Each row was made from one walk, in order. Every step used is in the known rows, and no mark comes twice. Write each row's walk.
Known rows
tasu zikozep mupid: [-0.65  0.15  1.06 -2.51 -0.95 -1.46 -0.83 -3.77 -1.10  2.30  1.61 -2.26
  1.77  0.61 -2.24  1.22  0.28  4.42  3.29  0.34 -0.11 -1.88  0.52  0.49
  0.74  5.36 -1.75 -1.66 -5.27 -3.15]
gavi zikozep tasu: [-1.03  1.72  1.03 -1.99  0.05 -1.13  0.94 -3.37  0.31 -0.38 -1.15 -1.50
  6.88  0.30  1.59  0.27  0.36  1.35  1.10  0.11  0.88 -1.21  0.84  2.20
 -0.36  3.54  2.98 -1.80  0.24 -4.18]
gavi popo beda refe tagavek: [-1.17  1.32  1.44 -1.11  3.73  1.60  3.11 -1.96 -0.57  1.63 -1.99  4.24
  0.65  0.77  1.94 -4.98 -0.33 -5.70 -1.23  2.08  0.00  3.23 -6.49  3.37
 -1.86  0.38  1.06  2.57  6.38 -0.46]
zikozep mupid: [-0.22 -1.44  2.16 -1.09 -0.47 -1.07  2.15 -3.57 -1.04  0.66  0.97 -2.11
  1.10 -0.60  0.73  0.61 -1.79  1.95  3.63 -1.43  1.31 -0.91  0.58 -1.17
  1.34  4.28  0.31 -1.21 -2.22 -3.46]
tagavek refe beda tasu: [-5.54  0.03  0.90 -0.28  1.31 -1.90  5.77  1.72 -0.20  2.23 -2.00  1.30
  0.36 -2.81 -2.28  0.29  0.27 -0.95  0.55  1.73  2.49  0.18 -2.53 -4.56
 -0.74  4.37  0.41 -2.55  0.30  0.20]
nufar gavi refe: [ 1.83  0.84  2.32 -2.48 -1.68 -1.67  2.12 -6.39  2.31  1.85 -3.36  1.74
  6.26 -0.68  4.55 -3.17  0.76 -2.95  2.55  0.95  1.13 -2.80 -3.58  0.62
  1.69  1.39 -1.35  3.34 -1.87 -3.82]
nufar zikozep: [ 3.30  1.54  1.10 -1.71 -2.13 -2.08  0.36 -4.00  0.70  2.10  0.78  0.69
  7.70  2.20 -1.04 -0.21  2.18  0.57  3.32  2.01  2.27 -1.71 -1.71  1.15
  1.52  3.02  1.47 -0.70 -1.96 -2.28]
tasu zikozep mupid gavi refe: [ 0.60  0.04  2.80 -2.01 -3.15 -0.03  0.42 -7.08  2.01 -0.50 -0.95  0.96
  1.99 -1.01  2.42  0.63  1.51  1.04  1.51  0.53  0.11 -2.64  1.75 -2.38
  3.66  5.06 -5.22  3.17 -4.31 -2.41]
tagavek refe zikozep mupid gavi: [-0.31 -0.65  0.79 -0.45  0.78 -0.44  4.78 -3.09 -4.53 -0.37 -1.10 -1.35
  1.68 -2.85  0.17  2.03 -0.37  0.65  1.34 -0.70  4.66 -2.21  2.63 -8.72
  2.77  6.72 -1.01 -0.75 -0.28 -2.91]
mupid zikozep tasu refe: [ 0.12  0.73 -2.03 -0.82 -2.67 -3.19 -2.59 -1.52  0.03  0.45 -2.44 -1.87
  3.28  0.34 -2.12 -0.44 -1.15  0.90  0.08 -2.96 -1.46 -3.01  1.41 -1.85
  3.39  4.85  1.63 -1.91 -1.77  0.96]
zikozep mupid gavi: [ 1.47 -2.90  3.14 -0.31 -1.39 -0.44  2.99 -5.55  0.47 -0.86  2.87 -0.37
  0.40 -0.35  1.82  1.97 -2.09  1.08  1.93 -2.75  1.97 -0.46  2.00 -4.19
  3.85  5.54 -1.09  0.57 -1.86 -2.64]
popo gavi mupid zikozep tasu refe beda: [-2.75 -0.97 -1.75 -1.06 -1.05  1.31  0.42 -2.29 -2.00 -4.04 -1.15 -0.42
  0.25  0.77  3.44 -2.34  1.15  1.58 -4.12 -0.82 -0.08 -5.09 -0.36 -1.54
  0.06  3.64  2.88  0.47 -0.26 -0.83]
tagavek refe beda tasu zikozep: [-6.11  1.88 -0.08 -1.46  0.41 -2.21  2.66  1.23 -0.18  3.61 -1.34  1.23
  1.11 -1.79 -5.21  1.15  2.48  1.66  0.27  3.43  0.90 -0.64 -2.80 -2.67
 -1.21  5.60 -1.88 -3.66 -2.79  0.67]
mupid gavi popo beda refe zikozep tasu: [-1.27  0.19  0.25  1.71  2.22  2.14  5.50 -2.77 -0.27 -1.72  0.30  2.48
  3.06 -0.12  2.39 -4.11 -1.81 -4.11 -4.87  1.76  3.32  1.26 -2.47  0.65
 -0.80  4.27  0.27  3.30  5.55 -1.25]
beda refe: [-1.00 -0.25  2.12 -2.28 -1.77  1.95  0.34 -3.47  2.51  3.23  0.90  1.28
  0.41 -0.08 -0.81 -1.02 -4.36 -2.92  0.83  0.77  1.88  2.29 -2.58 -0.45
  1.20  3.22 -0.12  0.43 -0.81 -0.05]
popo beda: [-1.27 -3.09  1.09 -0.87  0.40  0.19  2.06 -1.96 -1.90 -0.67 -0.20  3.05
  2.20  2.73  0.71  0.51  0.18  0.65 -0.10  1.09  1.38 -1.54 -2.63  1.76
 -0.37  2.22  2.64  0.57  2.58 -0.65]
zikozep tasu: [-2.21 -0.82  0.43 -1.33 -0.58 -1.61  1.64 -3.05  0.19  0.05  0.54 -2.30
  2.74 -1.52 -0.85  0.27 -1.74  2.09 -0.23 -1.94  0.24 -0.59 -0.31  0.27
 -1.03  4.69  1.46 -0.97 -0.77 -2.09]
refe zikozep: [ 1.03  0.69  0.82 -0.06  1.67  1.80  0.51 -1.48 -1.39  1.99 -3.53 -1.07
  3.93  1.83 -0.87  1.04  1.06 -1.20  0.70  2.29  3.04 -1.16 -1.45 -2.00
  1.04  5.34  2.61 -1.59  0.85 -4.16]
popo gavi refe tagavek: [-1.91 -1.34  1.77 -2.93  1.64  2.55  2.13 -6.16 -0.27 -1.85 -3.48  0.19
  0.38 -1.03  4.32 -1.87  1.93 -2.62  0.82  1.73  0.11 -0.76 -3.51  0.26
 -1.44  1.21  1.13  3.81  5.84 -1.45]
ruta zikozep mupid: [ 0.53  0.92  2.00 -2.13  1.93  1.79  2.01 -3.76 -2.02  0.85 -1.78 -0.15
  2.18  0.29 -0.11 -0.07 -2.47  4.36  4.21 -1.24 -0.03 -0.53  1.02 -1.27
  2.34  8.74  0.83 -4.03 -1.76 -4.07]
beda tasu zikozep ruta: [-2.31  1.92  0.17 -2.58 -0.67 -2.39  2.03 -4.19  1.59  3.15  2.54 -3.73
  2.28  0.64 -4.69  0.84 -1.94  2.73  2.47 -1.53 -0.45 -0.46 -0.13  2.21
 -1.06  4.54 -2.35 -3.81 -5.56  0.64]
tasu beda refe zikozep ruta: [-1.07  2.97 -1.65 -1.86 -2.02  1.77  1.77 -2.46 -2.63  3.99  0.86  0.13
  0.54 -0.07 -2.63 -3.21 -2.21 -1.39 -2.90  1.14  1.81  0.51 -3.07  0.19
 -3.24  4.55 -1.07 -3.31 -6.19 -0.70]
zikozep tasu refe tagavek: [-1.83  2.15 -0.58 -2.58  0.73 -3.47 -0.46 -1.90 -1.81  3.46 -2.71 -3.46
  0.94 -2.98 -3.67 -2.20  0.46  0.52 -2.97 -2.92 -2.33 -0.59 -3.55 -0.65
 -4.07  4.99  0.81 -2.29 -0.18 -1.92]
popo beda refe zikozep: [-3.27  0.17  0.08  0.06  2.00  3.38  2.39 -0.44 -2.70  2.08 -0.66  2.23
  1.98  2.36 -0.96 -2.77 -1.38 -3.46 -1.68  5.29  3.82  1.48 -3.89  0.41
 -1.04  2.70  2.83  0.75  3.96 -1.04]
mupid zikozep: [ 2.09 -0.33  0.09  0.59 -1.51  0.27 -1.74 -2.30  0.95 -0.16 -1.81  1.43
  3.73  3.42  0.60  2.10 -0.40 -0.96  3.68  0.41  0.32 -0.69  1.67 -2.12
  6.64  3.94  3.04 -0.45  0.96  0.33]
mupid gavi popo beda tasu refe: [ 1.40 -3.57  2.38  0.01  0.45 -0.97  3.81 -2.83  3.47 -1.35 -2.01  3.34
  2.58  1.81  2.51 -1.01 -0.27 -3.41 -1.22 -2.28  1.05 -3.01 -3.93  1.52
  1.13  2.31 -1.59  1.91  1.86  1.50]
beda refe zikozep: [-0.88  1.77  1.16 -0.88  0.76  3.35  0.55 -1.67  0.02  3.77 -1.50 -0.20
  1.79  1.04 -1.65 -1.57 -2.40 -3.94 -0.24  3.72  3.63  2.17 -2.75 -1.85
  1.06  4.37  1.40 -0.44  0.90 -2.39]
zikozep ruta: [ 1.10  0.47  0.48 -2.46 -1.87 -1.37  2.28 -4.85 -1.11  1.09  0.42 -0.55
  1.78  0.09 -0.87  1.15 -2.42  2.11  1.27 -3.73  0.56 -1.35  0.39 -0.76
 -0.47  4.05 -0.33 -1.45 -3.45 -0.93]
tasu beda refe: [-1.39 -0.97  0.78 -2.71 -3.52  2.15 -0.86 -3.07  2.01  3.10  1.59  3.24
 -0.33  0.49 -0.73 -1.80 -2.45 -1.77 -1.69  1.62  0.66  0.76 -4.69  1.99
 -0.52  2.91 -0.92 -1.54 -5.19  0.52]

Which walk is each row?
[-2.36  2.03  2.61  0.22 -1.77  0.23  2.42 -2.80  5.14  1.38 -2.38  3.70
  1.59 -0.55  0.11 -0.22  4.03 -2.84 -2.12  4.33  0.09  0.16 -2.62 -2.49
  2.13  5.38 -3.59  1.77 -1.46 -1.02]  mupid gavi refe beda tasu zikozep
[-3.45  0.37  2.13  1.28  1.08 -0.62  3.97  0.95  1.95  2.64 -0.41  0.55
  0.70 -0.12 -1.50 -0.25  0.89 -2.23  0.13  2.21  1.60  1.63 -3.56 -1.57
 -0.34  4.33  2.01 -2.35  0.60 -2.10]  refe beda tasu
[ 1.62 -0.63  2.23  1.01  0.77  0.98  3.31 -3.68 -2.31 -0.34  0.54 -1.69
  1.96  0.12  0.74  1.60  0.24 -0.03  0.78 -0.12  3.84 -0.50  2.03 -5.82
  3.21  6.70  0.48 -0.37 -0.44 -5.14]  refe zikozep mupid gavi
[-1.40 -3.00 -1.65 -2.92 -1.56  1.76 -1.07 -5.00 -0.10 -4.73 -0.23 -3.00
  1.48  1.95  3.82 -1.90 -1.70  1.91 -0.81 -3.22 -0.13 -6.16  1.38  0.53
  1.97  2.51  2.55  1.05 -0.38  0.48]  popo gavi mupid zikozep tasu refe
[-0.69  2.76 -0.37 -1.26  0.60 -2.08  3.13 -1.25 -1.57  3.84 -2.47 -5.09
  2.48 -0.09 -4.33 -1.78 -1.48 -1.22 -0.03 -2.16  1.80 -2.67 -1.69 -1.67
 -2.06  5.08 -0.47 -4.73 -3.94 -1.10]  beda tasu refe zikozep ruta
[ 0.07 -2.48  3.10  0.22  0.28  1.39  5.53 -5.20  0.59 -1.79  2.73  4.18
  0.18  0.16  4.73 -3.10 -3.77 -2.71  0.22 -0.82  2.52  1.08 -1.22  0.48
  2.32  2.29 -2.41  4.15  2.18 -0.21]  zikozep mupid gavi popo beda refe
[ 3.46 -1.11  0.95  0.79  1.98 -0.33  3.69 -2.40 -4.07 -1.55 -3.73  1.58
  3.06  0.99  2.89 -1.71  2.03 -1.35 -1.85 -0.93  2.29 -4.90 -1.63 -1.87
  0.88  4.41 -1.12  1.59  1.00 -3.47]  tasu refe zikozep mupid gavi popo beda
[-7.39  2.07  0.08 -0.99  1.35 -3.95  4.73  0.95 -2.89  2.66  0.52 -1.66
 -0.17 -3.63 -4.36 -0.05  1.11  3.28  2.38  2.48  1.29 -0.60 -0.89 -3.20
 -1.56  6.03 -2.52 -4.09 -4.17 -0.88]  tagavek refe beda tasu zikozep mupid
[-2.43  2.54  3.82  1.24  1.85  2.20  7.14 -2.79  1.84 -0.40 -4.00  3.28
  0.30 -2.63  2.80 -2.92  0.18 -1.50  1.02  1.76  0.91  1.51 -0.09 -4.89
  3.61  9.07 -1.54 -1.55  0.58 -3.06]  ruta zikozep mupid gavi refe beda tasu
[-5.37  2.14 -0.93 -2.04 -0.55 -0.24  0.63 -2.14 -0.42  3.87  1.95 -0.30
 -1.46 -2.80 -2.97 -4.97 -1.25 -1.39 -4.27  0.81 -1.59  4.21 -5.58  2.48
 -5.00  3.77  0.58 -2.83 -2.02 -0.58]  zikozep tasu beda refe tagavek
[ 0.29 -3.42  2.74  0.62  1.42 -2.27  5.69 -3.09  1.18 -1.84  0.27  0.61
  1.11  0.20  2.99 -2.32 -1.44 -1.56  1.07 -3.35  1.20 -2.94 -2.10  0.73
  1.40  2.83 -2.38  1.22  0.23  0.03]  zikozep mupid gavi popo beda tasu refe
[ 0.52  2.41 -0.43 -3.76 -2.42 -1.77 -0.40 -5.19 -1.07  2.34  1.04 -0.88
  2.88  1.10 -3.72  1.94 -0.58  4.32  0.87 -1.86 -1.07 -2.07  0.26  0.88
 -1.25  4.85 -2.77 -2.42 -6.34 -0.95]  tasu zikozep ruta
[-1.65  0.68 -1.06 -2.38 -0.48  1.48  0.38 -2.85 -1.09  0.53 -1.49  1.58
  2.55 -0.15 -2.11 -1.14 -1.04  5.51 -1.87 -0.97 -2.57 -1.32 -2.04  2.85
 -1.95  9.09  1.26 -6.05 -4.27 -2.29]  ruta zikozep tasu beda
[-2.38  1.49 -0.55 -1.18 -1.85 -3.61  1.18  0.39 -1.95  2.59 -2.35 -0.10
  1.02 -3.13 -3.05 -1.53  0.92  1.65 -5.26 -1.05 -0.53 -2.13 -3.35 -2.64
 -3.95  6.33  0.12 -2.39 -3.01 -2.59]  zikozep tasu refe beda
[ 1.03 -0.89  2.22 -1.53 -2.48 -0.77  0.14 -6.11  0.43  0.63  3.34 -0.59
  1.42  0.50 -1.10  2.97  0.07  3.59  1.72 -0.94  0.30 -1.30  1.97 -2.35
  3.21  6.73 -3.23 -0.12 -4.45 -2.33]  tasu zikozep mupid gavi
[-1.94  1.37 -0.54  0.15  1.77 -0.10  2.10 -1.40 -1.66  1.07 -1.59 -3.85
  4.15 -0.74 -1.83 -0.46  0.20  0.87 -1.03  0.93  2.29 -0.67 -0.40 -1.05
 -1.02  6.06  3.11 -2.10  0.77 -4.33]  refe zikozep tasu
[-2.40  2.69  0.20 -0.26  0.73  0.58  2.19 -2.25 -0.38  0.22 -5.89 -2.26
  4.74 -2.38  1.81 -2.83  1.66 -1.99 -1.21  2.42  1.84 -2.01 -0.83 -0.89
 -0.37  4.55  0.94  1.31  1.42 -4.26]  gavi refe zikozep tasu
[-1.88  2.11  1.90 -1.98  1.23  1.27  0.57 -2.60  0.91  4.61 -0.52  0.38
 -0.75 -0.81 -1.93 -2.70 -2.06 -4.42  0.05  1.25  0.34  5.07 -4.30 -0.99
 -0.62  2.73  0.75  0.13  2.21 -1.00]  beda refe tagavek
[-0.74 -5.00  2.24 -3.59  0.71  5.11  1.48 -6.94  1.25 -4.29  1.32 -0.70
  0.57  2.76  5.91  0.63 -0.94  1.17  0.92 -0.99  2.34 -3.98 -1.30  1.85
  0.37  1.12  1.86  2.00  0.58 -2.69]  popo gavi mupid
[-2.11  1.44  0.62 -2.46 -0.70  1.50 -0.73 -2.19  0.11  4.63  0.02  2.14
 -1.82 -0.21 -2.18 -3.45 -0.36 -3.38 -2.27  2.20 -0.87  3.86 -6.40  1.16
 -2.58  2.70  0.40 -1.95 -2.30 -0.53]  tasu beda refe tagavek
[-0.71  0.14 -0.54 -0.51 -0.32  1.18 -0.59 -3.31  1.77 -2.71 -0.81 -1.06
  3.35  2.17  3.60 -0.95 -0.85  0.53  0.78 -2.00 -0.16 -2.11  3.28 -0.24
  4.79  2.93  3.73 -0.29 -1.02 -2.38]  gavi mupid zikozep tasu
[-5.55  3.10  1.75 -0.10  0.51 -1.75  3.20 -0.63  1.39  2.55 -2.07 -0.51
  0.91 -2.44 -0.24 -3.17  3.01 -0.39  1.73  4.52 -0.15 -0.58 -1.80  0.02
 -0.32  4.69 -3.22 -0.71 -3.73 -3.23]  gavi refe beda tasu zikozep mupid
[ 2.37  2.97 -1.25 -2.71 -0.84 -1.51  0.84 -2.56 -4.36  3.38 -3.92 -2.44
  2.87  0.13 -3.35 -0.44 -0.22  0.47 -1.64 -2.29  1.11 -4.31 -1.13 -2.82
 -2.17  5.38 -0.65 -3.25 -4.79 -2.31]  tasu refe zikozep ruta
[-3.54  3.95 -0.15 -0.65 -0.59 -2.63  3.82 -1.25 -0.35  3.75  1.84 -0.99
  0.92 -0.37 -5.30 -0.29  0.69  2.23 -0.61  0.98 -0.23  0.89 -1.63  0.27
 -3.09  6.03 -1.90 -4.16 -5.19 -0.78]  refe beda tasu zikozep ruta
[-5.06 -2.93 -2.09 -2.32 -2.49  4.96 -0.12 -5.43  1.59 -4.30  4.63 -0.24
 -0.82  1.74  4.33 -4.41 -3.51  0.23 -2.06  0.41  0.31 -1.87 -0.71  3.62
  1.15  1.38  2.02  0.87 -2.05  1.67]  popo gavi mupid zikozep tasu beda refe
[ 3.93 -0.44  3.32 -0.84 -1.59  1.64  0.54 -5.96  2.44 -1.02 -0.99  3.07
  5.83  2.92  3.71  3.30  1.29 -1.50  1.16  0.31  2.25 -0.91  1.04 -2.06
  4.12  3.86  1.22  0.56  1.15 -3.08]  mupid gavi zikozep
[-4.46 -0.37 -0.63 -2.14 -3.19  0.18  0.65 -2.81  1.27  2.25  3.03  0.23
 -0.27 -2.09 -1.96 -3.56 -3.55  0.07 -3.42  0.27 -0.20  1.22 -3.72  2.63
 -3.08  3.90 -0.62 -2.04 -5.08  0.32]  zikozep tasu beda refe
[-3.03 -2.17  1.38 -1.25 -0.54  1.81  2.18 -2.28 -0.24  1.39  1.79  3.64
  0.46  1.95  0.06 -2.19 -3.37 -2.49 -0.53  2.25  2.10  1.67 -3.63  1.62
 -0.70  1.41  1.23  1.80  2.25  1.15]  popo beda refe
[ 0.89  0.90  0.90 -1.56 -2.09 -1.72 -0.22  0.45 -1.28  3.48 -4.25  2.85
  0.85 -0.71 -1.90  0.18  2.14 -0.47 -3.55  0.33  0.25 -2.48 -4.25 -3.40
 -1.48  5.36 -0.31 -1.84 -3.15 -2.20]  tasu refe beda
[ 1.95  1.07  3.84 -1.77 -0.41  3.28  3.42 -6.56  1.00 -1.87 -4.34  3.02
  2.02 -1.24  4.58 -0.90 -1.22  0.80  2.39 -1.16  0.14 -1.15  2.19 -4.23
  5.46  8.16 -2.62  0.76 -0.60 -3.21]  ruta zikozep mupid gavi refe
[-5.70  1.48  0.18 -2.24 -0.79 -0.20  5.45 -4.52  0.36 -0.87 -0.17 -0.82
  0.03 -1.55  0.14 -2.45  1.34  1.01 -0.79  2.73  0.42 -2.23 -2.51  1.83
 -3.89  3.59 -3.12  0.99 -1.09  0.58]  popo gavi refe beda tasu zikozep ruta
[-2.35  0.59 -2.09 -0.09 -0.33  0.05  0.82 -0.84 -2.78  1.28 -0.98 -1.76
  3.29 -0.34 -2.35 -1.02  1.81  2.11 -3.40  1.75  0.74 -1.92 -2.79  1.20
 -3.29  6.10  2.37 -4.23 -3.64 -3.90]  refe zikozep tasu beda
[-5.80 -0.48 -2.15 -2.15  0.50  4.37 -0.11 -4.65 -0.36 -3.10  3.44 -0.84
 -2.08  0.79  3.06 -6.05 -1.53 -1.36 -3.02  0.75 -1.42  1.13 -2.52  2.90
 -0.75  1.01  3.13  0.50  0.70  0.61]  popo gavi mupid zikozep tasu beda refe tagavek
[ 1.61 -0.38  1.76  1.15  1.96  4.15  3.94 -2.93  0.51 -0.63 -1.51  5.00
  2.95  2.50  3.19 -2.28 -0.71 -6.08 -3.36  3.12  3.95  0.96 -3.46 -0.10
  1.69  2.63 -0.07  3.51  5.45 -1.02]  mupid gavi popo beda refe zikozep
[-0.31 -0.78  2.18 -1.10 -0.62  0.81  2.82 -5.26  0.60 -0.58  3.50  3.80
  0.95  0.92  2.06 -2.32 -1.97 -0.49 -0.07  0.99  0.97  0.06 -1.27  2.25
  1.44  3.64 -4.45  3.63 -0.75  0.00]  tasu zikozep mupid gavi popo beda refe
[ 2.45 -0.07  1.31 -0.29  2.14  0.04  5.48 -3.61 -2.97 -1.60 -3.36  0.07
  3.35 -2.65  3.42  0.97  0.40 -0.53  2.02 -1.61  4.19 -3.31  1.63 -6.53
  3.39  5.96 -2.46  0.81  0.62 -3.59]  tagavek refe zikozep mupid gavi popo
[-5.53 -2.19  2.32 -0.20  1.03  2.13  5.88 -2.53  2.23 -1.94 -1.99  1.04
 -0.03 -1.52  3.94 -2.34  1.23 -3.37  0.12  4.26  2.51 -1.22 -4.10  0.32
 -0.86  2.28  0.69  2.52  4.19 -0.53]  popo gavi refe beda tasu
